What can hang from each mark
nadek: konef pelifin
resez: lazu
terin: kudas
konef: kudas lazu pelifin
pelifin: konef kudas pidif resez
pidif: kudas pelifin
kudas: konef lazu nadek pelifin pidif resez terin
lazu: nadek pelifin pidif terin

Every row comes from one small tree of marks. The marks that hang from a mark follow it in brackets, in alphabetical order. Every link used is in the known rows. Which tree was each row made from?
In the rows, 128 means zero.
Known rows
pidif[kudas[lazu] pelifin]: [126 138 151 141 110 123 150  85 108 122 153  62 112  97 143 115  95 132
 154  80 124 117  92 167 164 128 122 109 168 125]
lazu[nadek[konef[kudas[resez]] pelifin] pidif terin]: [166 103 172 159 137 113 108 167  94 131 100  79 134  91 110 162  80 120
 136 100 132 129 127 187 165  77 128 193 134 193]
nadek[pelifin[resez]]: [123 104 111 122 126 118 108 105 119 132 107 161 123 138 120 135 124  95
 137 144 150 129 142 153 129 128 123 127 137 158]
lazu[nadek[konef[pelifin[pidif]]]]: [115 113 124 130 130 140 122 115 102 132 151 130 137 128 122 143  83 174
 124  93 161 165 122 175 150  97 129 143 119 173]
pidif[kudas[konef terin] pelifin]: [139 152 203 141 113 123 143 130  90 112 149  73 117 123 128 109  83 130
 157  64 107 109  85 169 175 144  95 129 165 115]
konef[lazu]: [134 145 116 147 136 132 146 117 131 122 135 136 132 113 121 138 115 126
 140 103 135 123 120 142 156 118 125 127 142 145]
pidif[pelifin[kudas[konef nadek terin] resez]]: [108 164 155 146 120 140  76 167  86 116 122 105 112 126 141  97  30 125
 192  94 143  98 123 168 177 167  92 157 129 130]
konef[lazu pelifin[kudas]]: [131 140  88 169 140 136 138 118 135 116 133 146 121 115 143 120  94 146
 171  85 114 128 118 192 135  80 128 151 142 165]
konef[kudas lazu[pidif terin] pelifin]: [177 161 120 193 170 145 126 136 137 116 117  96 144 101 119 146  83 129
 131  49  94 124  99 181 170  63 117 194 148 172]
pelifin[konef[lazu] kudas[nadek terin] pidif resez]: [114 163  86 182 141 198  55 137 126 133 137 146 130  90 145 108  42 106
 184  81 201  92 151 159 191 137 111 183  71 176]
terin[kudas[lazu pelifin pidif]]: [109 130 127 193 136 140  99 138 116 110 131  55  84  91 162 116  78 127
 158 115 108 102  77 154 123 147 112 153 168  99]
konef[lazu[nadek pidif] pelifin[resez]]: [147 146  84 162 156 152  95  95 116 125 123 135 146  90 114 142  64 114
 125  81 151 147 131 180 202  81 117 165 131 181]
resez[lazu[pidif[kudas[nadek terin]]]]: [163 177 182 174 131 172 132 140 114 105 154  67 148 119 114 125  72 106
 158  98 123 113  91 165 204 132 108 153 140 141]
pelifin[kudas[resez]]: [117 117 108 151 130 124 102 152 122 143 127 109 107  89 155 111 114 119
 176 137 132  98 143 144 111 112 136 161 121 143]
pelifin[pidif[kudas[konef[lazu] resez terin]]]: [131 171 155 183 140 146 118 131  93 129 170  69 117  63 131 120  73 102
 187  57 151  73  93 153 185 126  98 173 155 144]
nadek[konef[lazu[pidif[kudas] terin]] pelifin]: [176 141 163 171 131 134 148 113 115 120 141  99 143  95  98 174  95 130
 130  60 131 148 112 188 189  89 115 158 154 194]
konef[kudas[nadek pelifin] lazu]: [125 152 120 161 129 142 122 168 108  97 106 112 111 130 111 121  64 148
 176  82 130 115  87 175 163 104 119 146 155 126]
konef[kudas lazu[terin]]: [155 157 144 170 153 147 145 147 138 128 105 114 138 107 120 145 105 113
 142  70 123 108 108 158 160 114 115 171 138 147]
terin[kudas[konef[pelifin] lazu resez]]: [121 135 135 178 123 113 127 137  82 111 151  61  69  68 150 103  78 134
 176  99 102  87  87 178 121 113  98 163 201 113]
konef[pelifin[kudas[nadek pidif resez[lazu] terin]]]: [129 161 135 184 160 129  86 177 118  93 133  97 112 124 147  98  60 111
 222 127  96  71  87 183 143 132 123 191 160 164]
lazu[nadek[konef[kudas pelifin[resez]]] pidif]: [141 106 126 154 139 150  89 131 105 152 117 120 138  90 110 142  59 138
 124  72 154 159 134 188 164  87 112 158 122 177]
kudas[konef lazu nadek terin]: [135 187 161 154 120 142  98 170  86  79 124  79 122 108 128 105  58 135
 173  92 108  75 101 141 161 159  92 147 165  88]
resez[lazu[nadek[konef] pidif[kudas[pelifin]] terin]]: [152 132 196 170 112 162 130 154  97 130 126  50 127  98 106 162  69 118
 133  73 135 156 108 182 226 105 108 174 141 163]
lazu[pelifin[resez] terin[kudas]]: [132 102 117 141 138 160 129 139 111 149 109  94  89 115 126 129  99  97
 132 124 146 135 138 158 149 144 111 175 135 134]
kudas[konef lazu nadek pidif terin]: [130 197 161 169 143 133  64 177  99  77 130  69 123 100 139 106  44 129
 174  84 101  68  85 129 160 169  89 160 162  94]
terin[kudas[konef[pelifin]]]: [124 132 150 162 125 129 147 136 101 112 150 106  95 128 134 112  88 152
 137  98 109 138  89 177 122 114  93 149 165 117]
konef[pelifin]: [130 125 115 127 132 122 131 116 125 114 124 136 121 144 123 120 125 145
 135 117 105 136 114 158 115 102 129 135 152 139]
kudas[konef lazu[terin] pidif[pelifin[resez]]]: [116 169 150 158 145 113  57 134 107 129 120  63 108  79 148 130  54  92
 145  77 123  87 109 125 184 169  88 171 162 134]
konef[kudas]: [132 123 137 144 136 134 131 147 131 137 119 122 128 122 131 123 113 127
 137 103 125 121 116 147 124 116 122 135 125 128]
resez[lazu[nadek pelifin[konef pidif] terin]]: [133 112 134 135 121 171 130 150 119 140 122  94 121 124 129 146  82  94
 111  95 165 154 147 157 227  82 126 182  86 193]
pidif[pelifin[kudas[konef]]]: [109 135 152 146 109 111 121 148 106 130 141 100 107 119 157 112  75 145
 156  93 118 128 118 163 157 116 108 134 127 139]

Write each row's tree
[143 172 147 164 139 151 109 164 118 100 101  71 128 110 130 121  75 127
 158  83 118  90 104 151 151 137 111 177 145 112] : konef[kudas[lazu[terin] nadek]]
[130 112 132 165 126 127  93 119 106 163 138  72 117  58 137 143  54 123
 142  74 148 125 123 166 174 117 113 125 145 165] : nadek[konef[kudas[lazu[pidif[pelifin[resez]]]]]]
[104 118 113 160 151 139  50 155 127 142  96 109 100 105 135 116  80  98
 156 101 134 108 108 141 130 139 111 162 135 128] : konef[kudas[pelifin[resez] pidif]]
[127 125 117 160 166 100  90 149 125 125 124 101 106 101 138 112  97 123
 166 101 101  96  88 160 103  99 128 172 161 152] : konef[kudas[pidif resez] pelifin]
[138 138 189 144 122 113 164 123 111 138 144  53 106 108 125 133 110  88
 164 109 123 103  95 169 193 133 125 158 172 168] : pidif[kudas[resez[lazu[terin]]] pelifin]
[104 149 134 186 117 121 110 136  72 100 164  54  87  92 151 114  48 123
 177 122 155  88  84 177 152 118 100 167 164 137] : terin[kudas[konef lazu nadek[pelifin[pidif]] resez]]
[116  92 123 135 128 132 100 170 110 134 127 109 112 102 143 129  62 161
 151  96 146 159 141 172 157 102 131 152 103 166] : lazu[nadek[konef] pelifin[kudas[pidif]]]
[107 115 107 157 127 141 147 148  80 131 179  80  81  90 120 136  49 156
 178 114 191 133 106 182 166 108 129 155 148 176] : terin[kudas[nadek[konef[lazu[pelifin[pidif]]]] resez]]
[134 118 155 148 118 151  89 129 101 134  93  96 121  82 142 108  50  92
 158  66 154  92 126 186 195 137 108 149 127 142] : pidif[pelifin[konef[kudas[lazu[nadek] terin]] resez]]
[127 100  96 123 103 137 113 136 115 125 117  99  90  91 137 116 106 123
 134  98 124 123 144 142 153  86 134 127 136 136] : kudas[lazu[pelifin[konef]]]
[117 141 128 155 140 121  59 177 123 121 124 101 104  88 131 106  70 119
 159 109 150  87 107 133 134 120 123 176 114 152] : pelifin[konef[kudas[nadek pidif resez]]]
[142 150 187 131 115 155 130 147  95 106 148 105 130 127 101 120  85 160
 170  87 144 117 103 165 149 168 113 133 149 121] : pidif[kudas[nadek[konef] terin]]
[139 129 147 133 118 122 105 182  61 103 107  51  92  70 132 104  60 109
 179  90 109  77 121 162 181 109 107 164 178 110] : kudas[konef lazu[nadek pelifin] resez terin]
[144 131 120 159 142 146 117 142 125 111 115 130 125 136 148  99 104 143
 177 102  87 110 119 183 108 114 126 161 138 134] : konef[pelifin[kudas[terin]]]
[ 97 139 128 138 117 127 115 178  79 124 161  67  88 112 123 122  54 108
 172 118 157 114 111 145 197  94 116 155 145 164] : kudas[konef nadek resez[lazu[pelifin[pidif]]]]
[135 138 110 184 131 151  94 106 101 106 135  84 115  98 138 127  52 106
 147 131 157 122 111 181 162 126 108 152 146 145] : terin[kudas[lazu[pidif] nadek[pelifin[resez]]]]
[141 162 149 164 139 133 132 129  98 104 122 112 148 123 122 160  65 116
 125  64 157 134 113 175 215  89  99 186 124 180] : kudas[konef[lazu[nadek[pelifin[pidif]] terin]]]
[125 118 182 119 115 130 139 129 101 155 118 114 128 122 108 166  73 100
 134 110 170 146 134 175 220 159 112 143 138 189] : pidif[pelifin[resez[lazu[nadek[konef] terin]]]]
[128 140 142 135 108 151  81 179 101  88  94 120 106 146 115 101  85 138
 157 115 121 102 115 147 145 133 122 155 131 112] : kudas[nadek pelifin[konef] terin]
[142 135 132 153 111 118 105 132  97  97 139  94 132 108 117 147  69 155
 142 112 132 135 118 167 155  99 124 124 154 162] : kudas[lazu[pidif] nadek[konef pelifin]]
[126 114 175 127 106 134 160 141 108 136 137 128 135 123 113 157  97 129
 134 118 158 151 128 163 184 130 120 117 129 167] : resez[lazu[nadek[konef]]]
[160 133 144 182 152 125 110 145 138 105 104 143 134 119 127 131  90  98
 156  65 116  95  93 181 152 103 112 157 138 178] : nadek[pelifin[konef[kudas[pidif terin] lazu]]]
[136 153 169 177 120 144 120 111  92 104 153  63 127 103 145 119  77 110
 168  58 127  91  88 175 165 117  92 145 163 127] : nadek[pelifin[pidif[kudas[konef lazu terin]]]]
[136 149 177 141 120 130 144 147  95 115 147  84 104 115  92 136  85 134
 189  97 132 114  92 191 167 127 117 172 188 173] : pidif[kudas[nadek[konef[pelifin]] resez[lazu[terin]]]]
[155 132 124 191 126 161  59 161 106 125 115  63 120  28 169 105  58 103
 170  97 129  74 153 161 177  92 126 200  99 150] : pelifin[konef kudas[lazu[nadek pidif] resez terin]]
[116 126 137 167 132 137 107 159 104 130 132  77 103 116 138 123 102  82
 187 138 123  79 101 144 158 126 132 167 156 147] : kudas[pelifin[pidif] resez[lazu] terin]
[176 164 122 171 161 148 125 122 123 102 112 102 154 106 114 152  75 134
 115  67 114 144 115 181 202  71 121 196 138 176] : konef[lazu[nadek pidif terin] pelifin]
[112 156 146 169 137 146  29 166  81 104  91  74 104  78 141 109  32  93
 171  77 123  74 107 143 182 167  81 176 163  95] : kudas[konef lazu[nadek] pelifin[resez] pidif terin]
[150 123 171 193 114 177 122 162 111 125 112  63 104 102 132 143  66  98
 109 109 133 148 114 177 217 101 107 201 110 160] : resez[lazu[nadek pidif terin[kudas[pelifin[konef]]]]]
[126 141 149 171 139 134 106 199 124 129 125  74 100 107 149 129  64 101
 161  83  99 119 120 153 185 108  96 188 131 161] : resez[lazu[pelifin[kudas[konef pidif]] terin]]
[113 145 105 147 124 131  81 117 101 122 123 113 100  87 134 113  78 115
 157  82 121 102 121 151 146 122  96 142 176 121] : kudas[konef[pelifin[resez]] lazu]
[124 102 134 141 111 136 107  99  98 133 145 105 116  95 133 122  96 106
 136 101 189 128 129 181 175  76 133 164 105 190] : lazu[nadek[pelifin[konef pidif[kudas[resez]]]]]
[111 137 133 177 133 143 134 123 102 127 175  95 100 124 146 116  75 155
 132  92 134 141  88 172 133 109  96 159 139 134] : terin[kudas[konef[pelifin[pidif]]]]
[110 127 107 114 122 136  91 126 101 125 129 155 114 134  97 127  79 160
 159 117 159 143 130 165 132 138 117 132 151 156] : kudas[nadek[konef[pelifin[resez]]]]
